Known rows, with every way that one mark hangs from another
J_17{J_678}: -0.759  0.436  -0.457  -2.971  -0.059  -0.357  -0.446  -0.550  -3.443  -0.723  2.136  -0.622  -2.135  1.181  -2.088  0.400  -2.700  -4.011  -0.686  1.710  -3.564  2.097  0.640  1.296  -2.815  -2.406  0.453  -1.262  -1.547  0.504
J_17{J_678{J_320}}: -0.080  0.285  0.485  -3.015  -0.414  -1.040  0.994  -0.152  -3.082  0.740  1.086  -1.871  -2.917  1.489  -1.054  0.049  -1.844  -3.736  0.354  1.539  -2.611  2.583  0.079  0.426  -2.094  -1.601  0.032  -2.555  -1.181  1.913
J_320{J_678{J_128 J_997}}: 1.287  -2.699  -1.801  -1.214  -0.153  -0.546  0.112  0.823  -6.381  -1.773  2.513  0.173  -0.428  -0.959  -0.706  1.102  -0.526  -5.969  0.074  2.798  -0.566  2.404  0.535  3.099  2.288  -2.389  0.559  -2.322  -0.359  0.093
J_134{J_678{J_499 J_821 J_997{J_224}}}: -1.186  -1.626  0.663  -5.063  -2.613  -1.593  1.573  0.363  0.350  0.610  0.701  0.235  0.392  -0.898  -0.399  2.348  -1.081  -4.958  0.486  1.400  -1.319  1.913  -1.866  1.825  2.412  0.747  -1.832  -2.345  1.107  -0.330
J_241{J_678{J_85 J_934}}: -0.083  -0.631  -0.556  -2.853  -1.497  -0.334  -0.297  -1.155  0.091  -1.582  -1.979  -0.352  -0.665  -0.758  -0.705  -0.481  0.069  -3.469  -0.095  2.533  -2.616  -1.984  -0.851  2.511  -2.228  0.708  0.909  3.596  -1.337  -2.108
J_678{J_934}: -1.852  0.384  -1.387  -1.954  0.631  0.291  0.256  -0.450  -2.189  -1.560  -0.066  -1.910  -0.591  0.362  -0.486  -0.339  -2.205  -3.891  -0.560  2.116  -1.891  -0.094  -0.333  2.668  -2.215  -0.733  -0.875  -0.242  -1.184  -1.956
J_499{J_678{J_17}}: -1.932  0.202  -1.121  -0.978  -0.431  -1.311  0.607  0.175  -4.649  -1.745  0.437  -0.866  -0.692  -0.180  0.880  3.017  -2.046  -3.382  -0.775  1.670  -1.089  1.513  0.763  1.174  -2.843  -2.288  2.048  -0.971  -0.176  1.129
J_241{J_678{J_134 J_499 J_821 J_934}}: -0.272  -0.265  0.837  -3.764  -2.202  -2.555  0.115  -1.088  1.643  -0.120  -3.634  -3.349  1.177  -0.740  -0.368  -0.209  3.964  -5.849  0.840  0.651  0.704  -3.266  -1.856  1.105  0.672  1.384  -0.039  1.304  0.084  -0.764
J_957{J_224}: -1.872  -0.113  -0.741  -2.212  1.853  -2.000  0.426  -1.236  -3.676  -1.446  1.654  -1.827  -0.698  1.130  0.313  1.700  -5.798  -3.484  -1.030  0.416  -2.391  0.347  0.655  4.448  -0.929  -1.856  -0.246  -1.003  -1.349  -3.358
J_320{J_678{J_85 J_128 J_821 J_934}}: 2.142  -1.387  -0.331  -1.932  -0.355  0.550  0.909  0.903  -3.107  -1.605  -1.675  1.060  1.653  -0.857  -0.200  -0.499  1.394  -6.506  -0.516  1.251  1.429  1.413  -1.318  1.830  1.322  -0.784  -1.207  0.347  -0.362  -0.734
J_678{J_17 J_128 J_134 J_320 J_499 J_821 J_997}: 1.597  -2.767  1.084  -4.513  -3.925  -5.079  4.569  0.033  -1.691  1.200  -3.852  -2.298  1.290  -2.722  2.191  0.932  7.964  -7.647  2.968  1.177  5.290  -0.908  -1.126  -2.694  6.810  1.568  -2.048  -3.151  3.564  4.782
J_241{J_678{J_85 J_128 J_499 J_934}}: 0.440  -1.137  -1.298  -3.988  -2.136  0.923  -0.019  -1.388  -0.055  -1.163  -2.830  -0.170  1.085  -1.360  -1.575  -0.088  2.602  -5.225  0.184  3.553  -0.267  -2.252  -2.423  2.343  0.780  1.758  -0.345  4.399  -0.783  -0.820
J_821{J_678{J_17 J_85 J_320 J_499 J_934 J_997}}: 2.772  -2.422  -1.420  -2.020  -3.091  -4.612  4.365  0.130  -0.448  0.231  -4.769  0.217  0.505  -3.266  4.229  0.443  5.877  -3.821  0.565  1.993  1.083  -0.460  -0.293  0.127  4.015  1.278  -1.162  0.276  1.680  1.238
J_934{J_678{J_821}}: -0.921  1.029  0.334  -1.252  0.072  -1.824  -0.474  -0.541  -2.745  1.978  0.217  -2.684  -0.950  0.555  0.489  0.145  -2.491  -5.699  -1.433  -0.105  -1.717  -1.219  0.631  2.343  -2.131  -1.602  0.126  -0.558  -0.616  -1.277
J_320{J_678{J_821}}: -0.274  -0.502  -0.242  -0.524  0.047  -1.122  0.013  0.976  -4.938  -0.494  2.055  -1.615  -0.372  0.775  -0.974  0.159  -2.699  -5.303  -0.884  -0.218  -1.032  2.155  0.603  3.085  -0.918  -2.565  -0.103  -2.393  -0.781  -1.421
J_134{J_678{J_85 J_128 J_499 J_821 J_997}}: 1.267  -2.726  -0.806  -6.172  -3.050  -0.987  0.824  -0.675  -0.869  -0.431  -0.096  2.849  1.841  -2.151  -0.383  1.668  2.283  -7.313  0.538  2.242  0.275  1.307  -2.896  0.417  3.923  1.105  -1.175  1.531  2.143  2.867
J_934{J_678{J_85 J_821}}: 0.334  0.192  0.309  -1.527  -0.665  -2.507  0.020  -0.784  -2.118  1.540  -0.726  -0.421  0.144  -0.388  1.104  0.049  -0.634  -6.173  -1.478  0.189  -1.513  -1.346  0.287  1.807  -2.330  -0.790  0.327  1.439  -0.160  -1.050
J_134{J_678{J_85 J_128 J_320 J_821 J_934 J_997}}: 2.414  -2.306  0.800  -6.319  -2.590  -0.408  2.493  -0.133  0.589  -0.035  -2.983  2.160  0.494  -1.876  1.509  0.324  2.843  -6.106  1.826  2.174  1.262  1.255  -3.493  -1.169  3.816  2.080  -1.683  0.012  1.754  3.490
J_957{J_224{J_997}}: -1.971  -0.293  -1.510  -3.000  1.154  -2.866  0.657  -1.811  -3.640  -1.052  2.220  -2.032  -2.086  0.792  -0.163  1.788  -6.335  -4.141  -1.187  -0.547  -2.285  -0.865  1.763  3.960  -1.008  -3.272  -0.392  -1.821  -1.151  -4.892
J_934{J_678{J_17 J_85 J_134 J_821 J_997{J_224}}}: 2.136  -2.093  2.762  -2.567  -2.787  -6.159  3.436  0.082  -0.156  1.148  -4.232  0.922  0.649  -3.130  4.090  1.683  5.134  -5.936  0.779  0.610  1.372  -2.309  1.827  -0.766  1.904  0.431  -0.118  -1.604  2.138  -0.661
J_678{J_821}: -2.670  0.102  -0.894  -2.158  -0.234  -1.425  -0.153  -0.170  -3.075  0.169  1.487  -2.728  -0.844  0.714  -1.020  0.252  -2.794  -4.863  -0.892  0.029  -1.440  0.341  -0.530  1.125  -1.497  -0.852  -0.820  -1.023  -0.418  -1.445
J_499{J_678{J_997}}: -1.186  -1.242  -1.999  -1.008  0.079  -2.973  -0.629  0.650  -4.633  -1.672  1.596  -0.451  -0.272  -1.213  1.230  3.645  -1.291  -5.067  -0.594  2.683  -1.701  2.079  -0.786  1.313  -1.569  -1.911  3.374  -1.284  -0.135  1.177
J_997{J_224{J_957}}: -3.884  -0.349  -2.160  -3.408  0.587  -0.842  0.100  -0.356  -2.672  -1.324  1.295  -1.696  -2.455  -1.096  -1.909  2.328  -4.655  -3.490  -0.703  1.090  -2.500  1.024  1.027  3.068  -2.034  -0.168  -1.561  -2.317  -2.457  -4.009
J_134{J_678}: -1.831  -0.025  -1.277  -4.103  -0.538  1.186  -0.417  -1.275  -2.484  -1.440  2.962  0.308  -1.525  1.248  -1.452  1.239  -4.792  -3.390  -0.358  1.528  -4.086  1.707  -0.145  3.350  -2.398  -1.469  -0.129  -0.313  -0.431  0.203
J_128{J_678{J_320}}: -1.281  0.007  -0.642  -1.426  -1.119  -0.047  0.272  0.206  -3.622  1.612  1.377  -3.869  -0.985  0.817  0.124  1.147  -1.625  -2.997  1.620  1.013  -2.758  0.840  -1.803  0.808  -2.026  0.104  0.944  0.291  -0.153  -0.059
J_17{J_678{J_85 J_128 J_134 J_934 J_997{J_224}}}: 3.073  -2.699  0.972  -5.015  -1.367  -2.283  2.395  0.235  -0.037  -1.923  -3.579  2.932  0.675  -2.509  0.907  1.650  5.660  -5.937  1.502  4.017  0.849  0.811  -1.337  -1.611  2.711  0.674  -0.109  -1.051  0.215  0.576
J_499{J_678{J_17 J_128 J_134 J_821 J_934 J_997}}: 1.229  -1.578  0.423  -3.141  -1.418  -3.480  2.159  0.572  -1.943  -1.956  -4.726  0.064  1.902  -3.186  3.160  3.141  6.172  -6.921  1.249  1.931  4.164  -0.187  -1.582  -2.866  3.335  0.027  1.436  -1.617  1.896  3.654
J_241{J_678{J_128 J_134 J_499 J_821}}: -0.645  -0.971  -0.445  -4.298  -2.419  -1.858  -0.369  -1.282  -1.020  0.182  -1.608  -2.868  0.665  -0.623  -1.727  0.975  3.574  -6.717  0.929  1.210  1.077  -2.592  -2.148  0.681  2.162  1.061  0.185  1.387  0.249  0.068
J_85{J_678}: -2.881  -0.271  -2.106  -2.677  -0.723  -0.500  -0.550  -0.794  -0.642  -0.767  1.356  -1.874  -1.571  0.234  -2.181  1.197  -2.873  -3.808  -0.736  3.236  -4.235  0.193  0.309  2.421  -2.380  -0.025  1.425  -0.242  -1.374  -0.789

Rows
1.038  -3.169  -1.202  -2.197  -2.387  -4.582  4.535  0.541  -2.867  0.590  -3.207  -0.855  -1.723  -2.186  3.506  3.161  4.543  -3.336  1.636  2.032  1.427  -0.128  0.260  -1.327  5.520  0.700  -0.570  -3.823  1.293  -0.343 -> J_821{J_678{J_17 J_128 J_134 J_320 J_997{J_224}}}
-0.854  -1.454  -1.375  -4.217  -2.793  -1.381  1.778  -1.592  0.184  -1.084  -2.068  -1.317  0.905  -1.457  -1.332  1.810  4.073  -5.568  0.849  3.764  0.419  -1.393  0.313  0.515  2.370  1.119  0.277  -0.144  0.949  2.219 -> J_85{J_678{J_17 J_128 J_134 J_499}}
0.128  -0.113  -1.385  -0.996  -1.042  -1.744  3.222  -0.188  -2.038  0.445  -3.087  -2.397  -2.069  -0.346  2.706  0.170  0.617  -1.590  -0.127  0.836  -0.609  0.013  0.747  0.790  0.724  -0.275  -1.153  -1.360  -0.197  -0.593 -> J_821{J_678{J_17 J_320 J_934}}
3.841  -2.170  1.666  -2.555  -3.179  -6.504  3.812  -0.933  -0.890  1.568  -4.220  -0.054  1.389  -3.137  4.547  0.495  7.341  -6.845  1.819  1.809  2.002  -2.326  1.873  0.569  2.301  0.359  0.404  -0.655  3.022  3.564 -> J_934{J_678{J_17 J_85 J_134 J_320 J_499 J_997}}
-0.924  0.609  0.553  -1.471  0.219  -1.905  1.099  1.253  -1.699  0.504  -2.443  -2.876  0.262  0.171  2.011  1.676  -0.414  -4.780  0.075  0.592  1.011  1.466  -2.959  -0.233  -1.491  -0.350  0.899  -1.955  -0.254  1.489 -> J_499{J_678{J_320 J_821 J_934}}
2.333  -0.842  1.016  -3.340  -2.691  -3.322  2.226  -1.521  -1.330  1.284  -4.257  0.135  2.575  -2.188  1.914  0.714  6.232  -7.970  0.254  0.729  3.136  -3.027  0.469  -0.083  2.422  0.205  -0.932  1.494  2.219  1.919 -> J_934{J_678{J_17 J_85 J_128 J_134 J_499 J_821}}
-0.131  -1.704  0.004  -4.598  -3.000  -0.894  2.445  0.000  1.707  -0.593  -4.029  -0.639  -0.183  -2.907  -0.239  0.735  3.437  -5.595  0.864  3.575  1.188  -0.913  -0.800  -1.689  4.184  2.150  -0.483  -0.816  0.622  1.853 -> J_85{J_678{J_17 J_128 J_821 J_934 J_997}}
0.080  -0.847  -0.976  -3.475  -0.704  0.369  0.949  -0.197  -1.172  -0.979  -2.654  0.415  1.204  -1.171  -0.199  -0.332  1.701  -6.341  -0.343  1.682  1.173  -0.479  -2.808  -0.317  1.054  1.118  -1.993  2.080  -0.056  -0.718 -> J_678{J_85 J_128 J_821 J_934}
1.272  -1.723  0.463  -2.934  -2.320  -4.255  3.818  -0.880  -2.157  -0.849  -2.596  -0.214  -0.232  -1.124  2.589  0.246  4.083  -4.201  1.995  0.957  0.903  -0.813  1.288  -0.686  -0.276  0.112  -0.442  -1.036  1.902  2.328 -> J_678{J_17 J_85 J_134 J_320}
1.467  -0.355  0.629  -2.813  -2.546  -1.530  2.002  -1.104  -1.830  1.789  -3.027  0.071  1.533  -1.664  0.803  0.271  2.973  -6.980  -0.709  0.925  1.904  -1.999  0.277  0.765  1.694  0.039  -1.670  1.737  1.421  1.183 -> J_934{J_678{J_17 J_85 J_128 J_499 J_821}}
-0.136  -1.489  -0.549  -2.174  -3.182  -1.606  1.312  -0.031  -2.922  0.166  0.338  -1.787  0.889  -2.171  0.569  1.826  2.451  -4.047  1.643  2.001  -1.227  0.042  -0.324  0.369  1.392  0.351  0.583  1.010  1.797  1.223 -> J_128{J_678{J_17 J_499 J_997}}
0.102  -1.942  -0.946  -1.904  -1.443  -3.051  -0.330  -0.267  -3.364  -0.730  0.971  -1.911  0.565  -1.760  1.251  2.424  2.724  -5.075  2.081  1.754  -2.131  -0.398  -1.010  -0.122  0.091  -0.285  2.723  0.531  1.236  0.356 -> J_128{J_678{J_134 J_997}}
1.306  -0.947  1.907  -4.199  -3.335  -2.999  1.966  -1.273  1.702  -1.402  -5.690  -0.347  0.427  -1.977  1.318  -0.444  5.366  -4.550  1.257  0.607  1.004  -3.603  -0.014  -1.017  0.287  1.495  0.165  2.393  0.904  -0.010 -> J_241{J_678{J_17 J_85 J_134 J_821 J_934}}
1.495  -0.285  1.366  -4.264  -2.296  -2.947  1.828  0.155  -0.702  1.788  -1.410  -0.502  0.275  0.030  -0.490  -0.309  2.236  -5.923  0.306  0.493  0.017  1.792  -1.720  -0.900  0.107  0.066  -1.274  -0.324  0.315  3.081 -> J_17{J_678{J_85 J_320 J_499 J_821}}
0.196  -1.791  -0.502  -1.698  -1.255  -4.916  1.316  0.190  -3.963  -2.549  -1.032  0.084  0.442  -2.275  3.029  3.864  3.165  -5.167  0.800  2.115  0.495  0.544  0.878  -0.612  0.024  -1.732  3.334  -2.156  1.704  3.015 -> J_499{J_678{J_17 J_134 J_997}}
-1.053  -2.001  1.156  -4.750  -3.402  -4.886  4.665  0.772  -0.129  1.863  -3.346  -2.487  -1.028  -3.681  1.214  1.680  2.577  -5.261  1.999  0.153  2.986  0.622  0.371  -0.713  4.695  2.237  -3.659  -4.722  1.086  1.078 -> J_678{J_17 J_320 J_499 J_821 J_997{J_224{J_957}}}
-0.673  0.156  0.313  -4.585  -1.445  1.905  1.811  -1.204  -0.614  -2.041  -0.738  0.719  -1.057  0.043  -0.087  0.103  -2.095  -2.468  0.437  1.780  -2.045  0.659  0.663  2.104  -1.148  -0.670  -1.590  -0.502  0.383  0.872 -> J_134{J_678{J_17 J_934}}
-0.473  -1.604  -1.298  -4.695  -1.994  -0.911  0.328  -0.884  -1.587  -0.945  2.194  0.800  0.123  -0.789  -0.604  1.736  -1.260  -5.076  0.307  2.578  -2.688  1.529  -0.822  3.209  0.976  -0.477  -0.296  -0.646  1.035  1.732 -> J_134{J_678{J_499 J_997}}
1.594  -0.902  -0.323  -1.080  -0.021  -1.679  0.881  0.226  -2.750  -2.155  -0.883  -1.226  2.318  -0.392  0.366  -0.122  2.604  -6.172  0.250  1.415  0.787  0.432  0.326  4.252  0.360  -1.809  -0.286  -1.714  0.010  -0.438 -> J_320{J_678{J_134 J_499 J_934}}
1.074  -1.239  -0.405  -2.393  -2.027  -1.634  1.745  -0.944  -3.297  1.018  -1.211  -0.522  0.324  -2.371  0.976  1.010  2.447  -6.480  0.096  3.026  0.882  -1.574  1.507  2.070  2.881  -0.716  -0.441  -0.472  1.204  1.869 -> J_934{J_678{J_17 J_128 J_499 J_997}}
0.185  0.339  -0.541  -3.898  0.197  1.942  0.095  -0.515  -2.309  -1.257  -0.560  -0.174  -1.193  0.585  -2.205  0.013  -0.556  -4.839  -0.230  3.035  -1.266  1.355  -1.018  0.320  -0.532  -1.283  -0.692  -0.503  -1.670  0.911 -> J_17{J_678{J_128 J_934}}
0.146  -2.442  -0.823  -2.856  -1.771  -4.138  0.825  0.343  -2.216  -0.644  0.107  0.572  0.310  -2.188  1.008  0.665  1.467  -6.318  -0.145  1.161  -0.661  0.356  -0.867  -0.260  0.765  0.209  0.068  0.351  1.064  0.158 -> J_678{J_85 J_821 J_997}
-0.277  -2.601  -2.583  -3.245  -1.963  -3.048  3.559  0.240  -3.032  0.467  -2.532  -0.951  -3.213  -3.357  1.890  3.134  1.343  -3.059  0.796  1.682  0.609  0.910  0.985  -0.278  4.915  1.036  -1.416  -3.383  -0.298  -0.671 -> J_821{J_678{J_17 J_128 J_320 J_997{J_224{J_957}}}}
0.679  -2.729  -0.717  -4.180  -2.943  -2.158  -0.155  -0.499  -1.417  -0.408  -1.314  0.267  -0.652  -2.364  -0.712  0.880  2.552  -6.192  0.593  2.329  -0.337  -1.407  -1.903  -0.387  2.348  1.522  1.121  2.658  0.139  0.014 -> J_241{J_678{J_85 J_128 J_821 J_997}}
0.482  -2.886  -2.006  -1.324  -2.516  -4.190  3.176  0.446  -2.398  -0.768  -1.488  1.683  -1.275  -2.730  2.882  2.745  1.552  -2.024  -0.682  1.977  -1.847  0.525  1.333  0.516  2.103  0.058  -0.190  -0.693  0.485  -2.873 -> J_821{J_678{J_17 J_85 J_997{J_224}}}
0.537  -1.710  0.633  -5.115  -3.604  -1.687  3.387  -0.658  -1.046  0.270  -0.241  0.159  -0.784  -1.169  1.032  0.942  0.846  -4.046  1.930  2.108  -0.481  1.698  0.259  1.315  2.454  0.275  -1.360  -2.388  2.310  4.212 -> J_134{J_678{J_17 J_320 J_499 J_997}}
0.402  -0.266  -0.975  -2.232  -0.417  -1.661  -0.103  -1.606  -3.166  0.883  -0.811  -1.849  1.303  -0.353  0.297  1.137  2.346  -7.372  -0.249  2.180  0.511  -2.280  0.091  2.936  0.607  -1.022  0.267  0.180  0.376  0.440 -> J_934{J_678{J_128 J_134 J_499}}
-1.191  -0.778  -1.780  -2.918  -1.146  -0.015  1.534  -0.341  -3.749  1.093  0.501  -3.020  -0.146  0.545  -1.191  0.568  -0.075  -5.627  0.587  2.430  0.669  0.770  -2.018  1.999  1.496  0.333  -1.939  -1.172  0.147  1.261 -> J_678{J_128 J_320 J_499}
-0.647  -1.915  -0.635  -3.951  -2.392  -1.474  -0.566  -0.371  -2.082  0.125  -0.307  -1.786  -1.502  -1.371  -1.589  1.014  0.634  -5.790  0.657  2.033  -0.680  -1.262  -1.659  0.155  2.472  0.808  0.862  0.729  -0.264  -0.185 -> J_241{J_678{J_128 J_821 J_997}}
0.457  -1.391  -1.077  -5.736  -3.111  1.463  1.843  -1.792  -1.693  -1.548  -0.191  2.984  1.018  -1.107  -1.065  1.337  0.698  -4.684  0.327  2.536  -0.416  0.943  -0.554  1.675  1.392  0.092  -1.870  1.965  1.733  2.633 -> J_134{J_678{J_17 J_85 J_128 J_499}}
0.290  -2.144  -1.254  -4.182  -2.193  -0.914  2.081  -0.029  1.694  0.596  -3.230  -1.823  0.309  -2.014  -0.359  0.745  3.642  -6.129  1.535  5.191  0.634  -0.056  -2.541  0.649  4.140  2.855  -0.226  -0.950  0.216  2.752 -> J_85{J_678{J_128 J_320 J_499 J_934 J_997}}
2.488  -1.661  -1.482  -1.689  -0.532  1.083  0.905  0.336  -3.318  -2.043  -1.108  1.265  2.601  -1.124  -0.654  -0.202  2.099  -6.464  -0.439  2.874  1.128  1.372  -0.986  3.896  1.556  -0.863  -1.268  1.137  -0.301  -0.415 -> J_320{J_678{J_85 J_128 J_499 J_934}}
1.389  -2.454  -0.780  -3.851  -1.399  -1.608  1.455  0.318  -1.140  -1.194  -3.048  1.251  1.525  -2.964  0.976  0.177  3.984  -7.244  0.277  2.535  1.797  -0.415  -2.708  -1.171  3.361  1.461  -1.275  1.175  0.886  0.481 -> J_678{J_85 J_128 J_821 J_934 J_997}
-0.806  0.107  -0.464  -2.346  -0.644  -0.795  2.207  -0.081  -0.889  0.709  -1.551  -3.459  0.402  0.470  0.313  -0.821  0.404  -4.608  0.653  2.030  0.336  0.171  -1.675  2.555  -0.104  0.621  -2.269  -1.303  -0.141  0.263 -> J_678{J_320 J_499 J_934}
-0.640  0.551  0.479  -3.671  -1.206  -1.548  0.061  -0.092  -1.593  0.819  0.689  -1.668  -0.301  0.519  -2.098  0.213  -0.330  -5.809  -0.740  0.530  -1.244  1.657  -0.896  0.343  -0.576  -1.240  -0.921  -1.037  -0.534  1.367 -> J_17{J_678{J_499 J_821}}
-0.062  -1.189  -1.181  -2.509  -1.688  -2.495  2.005  -0.427  -2.184  0.595  -0.103  -1.194  0.687  -0.224  0.284  0.196  0.959  -5.069  0.298  1.788  -0.639  0.541  -1.208  2.267  -0.684  0.620  -1.322  0.445  0.527  0.967 -> J_678{J_85 J_320 J_499}
-0.070  -2.168  -0.624  -3.117  -1.964  -3.929  -0.431  -1.148  -1.842  -1.523  -0.187  -1.668  -1.309  -1.451  0.061  1.321  2.226  -4.886  1.414  2.322  -2.157  -2.120  0.310  1.328  0.202  -0.137  2.749  0.168  0.068  -0.218 -> J_241{J_678{J_134 J_997}}
1.463  -1.716  -0.827  -1.560  -0.652  -0.357  0.467  0.807  -4.861  -1.046  0.859  0.977  0.881  -0.417  -0.850  0.437  -0.054  -6.514  -0.797  0.822  0.527  2.004  -0.707  1.999  0.949  -1.527  -0.564  -0.051  -0.126  -0.503 -> J_320{J_678{J_85 J_128 J_821}}
2.111  -2.556  0.209  -4.051  -1.978  -2.433  3.026  0.671  -0.576  0.584  -4.104  0.041  0.812  -2.632  2.099  -0.352  4.764  -7.090  1.629  2.277  2.903  -0.015  -3.389  -2.001  4.267  2.383  -1.816  -0.128  1.413  1.976 -> J_678{J_85 J_128 J_320 J_821 J_934 J_997}
